Each row was made from one walk, in order. Every step used is in the known rows, and no mark comes twice. Write each row's walk.
In the rows, 128 means zero.
Known rows:
supu > lavif: [106 129 113 169 114 121 165 170 119 129 124 166  87 105 164 114 130 102
 137 104 129 142 147 151  96 112 149  83 123 144 128 103 137 133 171 129
 154 129]
lavif > lagagun: [ 95 123 129 137 123  93 149 169 119 144 111 148  54 113 176 114 137  92
 131  97 127 144 115 123 120 118 136  74 124 143 137 108 140 134 165 127
 147 148]
bula > nedo: [103 126 132 167 115  89 151 171 130 138 121 170  90 113 155 145 143 100
 142 108 134 148 136 151 122 133 151  63 149 147 160  91 137 160 183 102
 175 152]
leta > nedo > bula: [104 101 138 164 129 125 144 161 131 118 116 156  67 110 169  80 116  97
 132 102 109 133 180 154 118 127 126  74 123 140 160  88 146 150 150 108
 144 144]
bula > nedo > zudifik > supu: [103 144 145 180 103  92 185 192 111 113 132 150  76  83 153 141 125  84
 141 119 130 165 153 177 142 116 151  55 171 137 154  93 138 169 178 127
 200 153]
zudifik > lalok: [ 95 103 101 156 137 107 149 162 137 125  98 158  70 116 157 125 112 122
 149 115 128 152 163 147  96 103 138  98 156 133 127  96 156 144 162 119
 146 142]
lavif > supu > zudifik: [ 91 130 125 125 122 136 147 168 141 155 120 181  77 118 168 127 114  98
 158  93 107 173 123 132  82 139 145 102 130 128 117 108 137 123 162 153
 155 128]
bula > nedo > leta > supu > lavif > redef: [ 92 150 135 154  90 125 180 189  94 105 160 169  81 114 165 109 147 138
 117  73 134 171 161 202 127 140 186  87 147 131 120  63 107 126 158 109
 141 162]
supu > lavif > redef > zudifik > lalok > mabe: [ 89 109  92 150 124 159 184 168 123 133  89 141  93  66 123 114 130 152
 155  92 108 175 226 161  78  74 133 115 173 129  92  86 103 136 142 132
 181 132]
zudifik > redef: [ 95 131 126 145 110  93 158 149 125 125 107 169  56 117 150 125 113 122
 151 112 126 163 147 139  92 118 143  77 158 131 128  76 130 149 166 121
 132 139]
lavif > redef > zudifik: [104 127 104 149 122 138 160 162 137 139 104 158  73 100 135 115 126 132
 145  92 112 177 181 145 118 107 139 108 168 133 110  56 115 138 149 132
 167 148]
supu > lavif > redef > zudifik > nedo: [ 90 141 117 178  92 150 203 185 110 117 120 147  83  87 137 111 139 114
 138  93 127 178 182 186  88  97 161 117 166 135 106  54 127 115 152 146
 156 128]
nedo > zudifik: [119 125 129 166 126 123 168 170 133 127 119 165  74 104 154 111 116 114
 135 114 134 153 142 152 121 114 144  85 140 131 141  92 155 162 160 130
 170 154]
lavif > redef > zudifik > supu > leta: [ 78 152  95 166 116 120 171 172 123 133 116 146  63  61 151 117 111 120
 156  84 107 198 190 162 124  90 153  99 169 120 108  48  92 132 157 138
 164 157]
movile > mabe > lalok: [114  85 111 159 161 112 160 144 151 158 126 151  81 130 163 134 120 108
 152 119 145 121 134  92 134 132 123  64 117 157 160 155 126 172 180  96
 180 149]
lagagun > leta: [ 91 131 130 157 118  83 162 153 117 144 106 172  61 130 171 137 132 123
 139  96 132 155 124 143 117 116 149  88 130 145 138  80 120 145 177 107
 130 155]
leta > nedo: [ 96 106 119 166 124 113 159 168 137 120 127 162  63 107 171 110 120 105
 136 103 118 144 167 160 115 119 129  80 144 129 164  87 149 131 165 115
 156 144]
lalok > mabe: [104 103 103 127 143 102 147 149 151 146 102 163  79 110 158 145 139 117
 152 118 114 144 154 114  97 128 130  76 145 140 164 113 130 154 180 102
 176 117]
nedo > bula: [114 114 130 147 137 119 129 151 133 129 101 159  74 127 160 100 123 100
 139 113 117 135 152 123 114 134 138  78 118 149 145  96 141 161 156 107
 146 130]
mabe > lalok: [109 101 106 161 148 116 152 154 147 145 124 157  81 112 153 122 130  99
 147 117 137 138 139 107 122 121 138  75 127 152 165 123 145 166 186 105
 160 144]
nedo > leta > supu > zudifik > lalok: [ 93 118 109 130  97 131 139 179 144 118 134 163  68 141 169 130 106 151
 135  94 117 172 160 184  88 146 153 107 137 113 106  89 150 122 140 119
 124 157]
zudifik > supu > leta > nedo: [ 70 128 109 181 116  92 171 179 124 119 141 157  54  76 187 112 104  93
 146  96 111 165 169 177 122 102 143  74 146 118 162  81 122 126 175 122
 153 154]
movile > mabe: [110 101 113 145 145  97 150 148 143 149 113 160  71 140 173 143 116 116
 148 118 132 126 133 115 120 136 127  77 127 146 140 124 126 148 166 106
 176 143]
leta > supu > zudifik > redef: [ 82 133 129 124  82 125 148 160 145 127 123 174  48 127 146 117 108 136
 150  92 123 173 125 159  70 146 148  88 139 119 125  93 118 137 145 134
 128 124]
redef > zudifik > lalok > mabe: [103  95  92 148 134 123 153 165 158 139  80 139  91  86 137 145 132 133
 159 111 108 164 202 145  77  98 117 101 173 128 125  98 129 151 160 111
 168 138]
leta > supu > zudifik > lalok: [ 83 106 107 135 108 141 141 178 152 123 115 164  66 128 155 118 108 139
 149  97 122 162 149 166  75 134 144 112 136 122 122 114 144 131 138 132
 136 131]
bula > nedo > leta > supu: [107 136 135 153  98  91 149 189 130 115 154 167  80 137 176 143 151 122
 119  96 133 161 134 183 128 162 168  72 144 131 155  75 132 142 169  84
 130 171]
lagagun > leta > nedo > bula: [ 87 113 157 169 114 103 159 155 108 127 109 158  55 119 175  93 120 113
 128  83 118 137 161 169 126 120 136  74 117 144 153  74 123 147 157 101
 125 165]
leta > lagagun: [100 118 120 137 120  85 134 174 123 123 124 159  57 106 160 135 133 114
 140  91 126 144 118 127  95 117 133  79 130 134 158 114 145 136 161 120
 128 144]
lavif > redef: [ 91 121 109 136 139 123 158 149 125 130 110 168  62 119 149 107 118 130
 146  99 121 163 159 130 120 118 151  97 151 137 125  76 126 139 156 129
 164 133]
lavif > redef > zudifik > nedo: [ 91 129 113 159 109 132 184 176 133 122 111 149  69 102 134 124 134 118
 145 101 122 183 174 169 101 114 156 119 180 132 122  49 136 126 155 135
 152 133]
supu > lavif > lagagun > leta > nedo: [ 69 132 161 178  89  98 198 180  74 137 132 142  49  90 193  94 140  99
 114  63 132 142 132 187 121  91 137  71 107 137 125  98 118 108 164 133
 129 171]

Which walk is each row?
[ 78 144 108 149 109 121 187 169  94 111 120 152  60  90 153 109 117 109
 148  98 112 165 183 156 117  95 159  87 157 139 116  85 104 123 163 150
 174 112] -> zudifik > supu > lavif > redef
[ 78 136 150 142 110  72 167 162  97 156 106 151  46 120 180 125 142 104
 125  82 133 152  97 136 125 111 145  73 116 147 123  95 115 132 172 122
 124 167] -> lavif > lagagun > leta
[ 92 120 111 131 103 132 134 173 156 135 129 174  64 135 160 116 126 124
 144  94 121 158 122 152  84 156 145  94 118 130 142 110 133 130 152 128
 148 120] -> leta > supu > zudifik
[100 116 143 154 124 114 155 167 129 113 110 151  72 130 158 112 132  83
 141 124 127 140 142 150  90 140 154  87 134 155 157  86 161 153 163 108
 130 119] -> zudifik > nedo > bula
[106 136 149 159 108 113 180 160 119 118 111 163  56  96 144 107 100 127
 144 115 135 169 142 161 105 106 145  78 161 122 119  74 143 166 152 132
 149 159] -> nedo > zudifik > redef
[108 130 126 131 107  75 131 179 117 113 144 157  59 116 176 153 130 127
 127  91 121 155 131 144 108 128 142  76 132 123 142  89 147 123 162 108
 114 172] -> nedo > leta > lagagun
[ 73 130 143 135 101  83 163 176 100 143 119 150  32 130 189 113 153 111
 120  69 137 154  84 144 116 123 155  87 110 141 137  99 107 125 162 114
 102 158] -> lavif > lagagun > leta > supu
[ 94 123 146 143 103 130 148 163 140 128 114 161  75 133 148 121 118  96
 148 116 120 148 142 156  80 153 150  84 119 150 141  95 160 147 154 130
 151 111] -> supu > zudifik > nedo > bula
[ 89 149  96 182 107 102 159 186 137 139 121 150  72  71 167 134 118  99
 155  95 111 183 169 162 113  99 142  89 151 122 123  67 105 134 171 125
 157 161] -> redef > zudifik > supu > leta
[ 94 123 133 198 126 128 186 182 129 125 151 166  70  69 181  80  98 117
 132  88 134 163 153 194 124  99 143  84 128 112 151  71 150 150 157 123
 159 190] -> supu > leta > nedo > zudifik
[ 72 129 162 139  84 120 159 170 122 125 118 161  56 147 162 118 134 114
 134  88 130 159 110 182  77 160 168  97 108 146 139  93 131 139 149 113
 105 124] -> lagagun > leta > supu > zudifik > nedo > bula
[ 95 134 100 159  97 167 176 187 122 124 126 152  75  94 144  83 139 133
 131  67 120 175 177 176  94 106 157 119 145 130 104  69  94 118 134 140
 140 136] -> leta > supu > lavif > redef > zudifik
[108 110 123 174 135 129 172 175 127 117 109 154  73  96 148 109 102 126
 145 118 134 159 163 169 108  93 142 101 159 127 122  95 170 159 149 134
 160 161] -> nedo > zudifik > lalok
[ 90 147 135 118  68 117 146 167 136 117 141 174  50 143 161 130 106 154
 136  92 118 181 138 178  81 159 156  89 140 110 108  69 126 124 148 120
 110 152] -> nedo > leta > supu > zudifik > redef
[ 71 148 105 153 107 103 157 188 107 123 129 142  47  48 148 124 118 124
 153  65 110 198 166 158 109  82 148  93 161 113 116  67  90 122 148 141
 141 165] -> lavif > redef > zudifik > supu > leta > lagagun
[ 80 118 139 171 110  88 177 162 117 131 121 164  52 113 180 121 125 119
 131  88 123 153 149 174 124 112 138  81 136 134 151  73 123 131 172 110
 132 165] -> lagagun > leta > nedo
[ 79 132 125 144 142  96 141 188 110 145 144 180  60  72 188 119 127  95
 146  66 123 174  89 135  83 106 160  98 119 116 137 105 125 122 160 133
  97 168] -> lavif > supu > leta > lagagun
[ 91 143 108 162 102 106 176 179 107 113 122 151  70  95 169 128 126  84
 145 110 116 150 166 155 107 106 147  72 139 140 130 103 122 125 177 138
 163 113] -> zudifik > supu > lavif
[ 79 140 141 120 102 126 160 157 128 150 112 182  61 109 151 129  99 110
 164  94 108 188 127 142  67 135 149  97 151 118  96  89 127 129 157 159
 135 130] -> lavif > supu > zudifik > redef
[ 85 127 125 147 111  94 158 168 124 133 119 168  50 139 175 121 140 126
 131  86 134 158 108 158 110 132 160  97 124 139 147  90 107 137 165  99
 108 149] -> lagagun > leta > supu
[ 80 112 119 130 129 139 149 172 136 145 109 174  78 110 156 126 101 107
 161  96 109 177 147 150  74 120 143 116 147 118  98 111 150 124 149 157
 148 136] -> lavif > supu > zudifik > lalok
[ 91 124 157 190 106 108 196 173 107 124 128 160  57  99 170 106 113 122
 124  89 134 158 152 196 135 102 142  82 139 126 146  71 138 147 160 122
 148 184] -> lagagun > leta > nedo > zudifik
[112 137 122 171  89 105 173 190 141 116 133 150  84 118 165 156 141 111
 130 112 121 176 168 186  98 133 149 102 170 126 125  43 154 121 170 111
 124 161] -> redef > zudifik > nedo > leta
[ 90 157 142 199 108  89 185 193 109 125 144 159  80  61 166 127 117  94
 145 105 140 174 140 188 142 106 166  60 156 127 149  81 126 170 180 122
 187 179] -> bula > nedo > zudifik > supu > leta
[ 67 117 124 139  95 120 154 171 130 135 109 167  55 135 159 129 115 150
 146  81 131 172 130 178  79 125 155 111 127 126 113  96 122 128 145 124
 117 147] -> lagagun > leta > supu > zudifik > lalok
[ 86  97 101 123 131 126 143 151 158 144  94 160  82 107 139 148 111 140
 167 115 109 157 174 136  68 121 122  89 145 128 129 126 139 147 160 127
 187 120] -> supu > zudifik > lalok > mabe
[107 111 139 180 120 129 183 179 128 115 133 160  68  88 167  92 108 106
 128 105 128 149 164 178 127 111 132  80 145 122 156  85 159 150 153 133
 172 162] -> leta > nedo > zudifik
[104 145 107 153  87 155 175 191 115 111 143 153  76 107 161  96 137 147
 118  67 115 184 187 192 106 122 164 118 148 116  88  46 103 106 135 127
 124 163] -> nedo > leta > supu > lavif > redef > zudifik
[ 94 133 138 140  99  69 159 193 113  99 150 152  56 119 174 161 139 112
 125 103 132 159 121 171  88 136 157  83 147 125 153  81 168 111 166 111
  99 155] -> zudifik > nedo > leta > lagagun
[106 146 121 178  68 134 188 217 125  96 154 147  86 114 174 127 153 109
 115  90 130 176 163 216  78 133 167 116 148 122 120  52 141 100 156 117
 102 146] -> redef > zudifik > nedo > leta > supu > lavif
[ 84 119 116 186 129 113 164 170 134 137 140 174  67  86 187  97 110 113
 139  89 125 159 154 173 114 108 143  84 127 117 157  72 134 132 166 111
 145 170] -> supu > leta > nedo
[107 140 150 147  95  60 135 190 108 117 152 162  75 106 166 167 148 117
 125  89 132 158 129 167 118 137 153  55 143 127 157  85 145 140 174  95
 133 186] -> bula > nedo > leta > lagagun
[101 154 147 197  87 108 204 203  90 110 140 148  90  65 156 128 129  83
 134 112 136 158 162 196 132 104 161  56 156 138 142 100 129 158 176 141
 202 148] -> bula > nedo > zudifik > supu > lavif
[ 97 140 134 139  86 106 163 174 140 124 144 168  76 140 167 158 116 117
 140 115 123 169 142 181  87 157 157  89 140 127 127  74 170 116 172 127
 144 138] -> supu > zudifik > nedo > leta
[100 137 105 168 105 157 180 173 116 133 114 155  85  85 137 100 127 128
 139  82 116 172 192 163 103  93 146 107 149 133  93  60 111 123 147 145
 167 140] -> supu > lavif > redef > zudifik
[103 136 100 164  99 103 159 180 141 126 104 136  70  95 153 146 129  91
 151 110 104 172 181 149 114 110 129  86 170 132 132  77 119 135 169 132
 167 134] -> redef > zudifik > supu
[ 99 143 140 140  75 109 143 186 140 125 158 176  83 140 169 151 136 132
 129  89 126 170 132 189 111 178 165  72 132 127 143  86 134 134 165 105
 148 164] -> bula > nedo > leta > supu > zudifik
[ 83 139 127 164  97 111 176 179 102 130 129 168  63 123 180 110 145 124
 125  75 138 152 118 175  93 117 165  97 111 142 131  94 102 124 164 114
 109 144] -> lagagun > leta > supu > lavif
[ 93 134 137 196  90 128 214 197  97  96 144 142  64  60 172  91 107  86
 131 103 119 153 190 203 126  90 138  70 150 122 144  94 139 129 159 154
 181 139] -> leta > nedo > zudifik > supu > lavif
[ 81 142 100 164 125  85 155 170 128 133 127 162  59  89 179 131 112  95
 154 105 119 167 142 146 116 108 155  77 139 130 144  86 117 137 182 121
 155 143] -> zudifik > supu > leta
[ 90 158 171 186  79  97 209 212  69 116 142 131  72  55 169 113 139  66
 123  95 138 156 138 188 141  96 157  43 141 143 129 116 130 146 172 153
 193 162] -> bula > nedo > zudifik > supu > lavif > lagagun
[ 77 119 123 171 141 121 169 180 124 141 145 182  65  76 195  94 111  90
 143  75 115 172 136 169 105 113 153 102 135 113 143  79 133 118 165 128
 125 168] -> lavif > supu > leta > nedo
[106 127 113 134 112 106 144 178 139 112 142 167  62 142 185 129 135 127
 123  98 122 159 138 161 115 152 159  94 132 126 141  73 137 128 160  97
 109 154] -> nedo > leta > supu
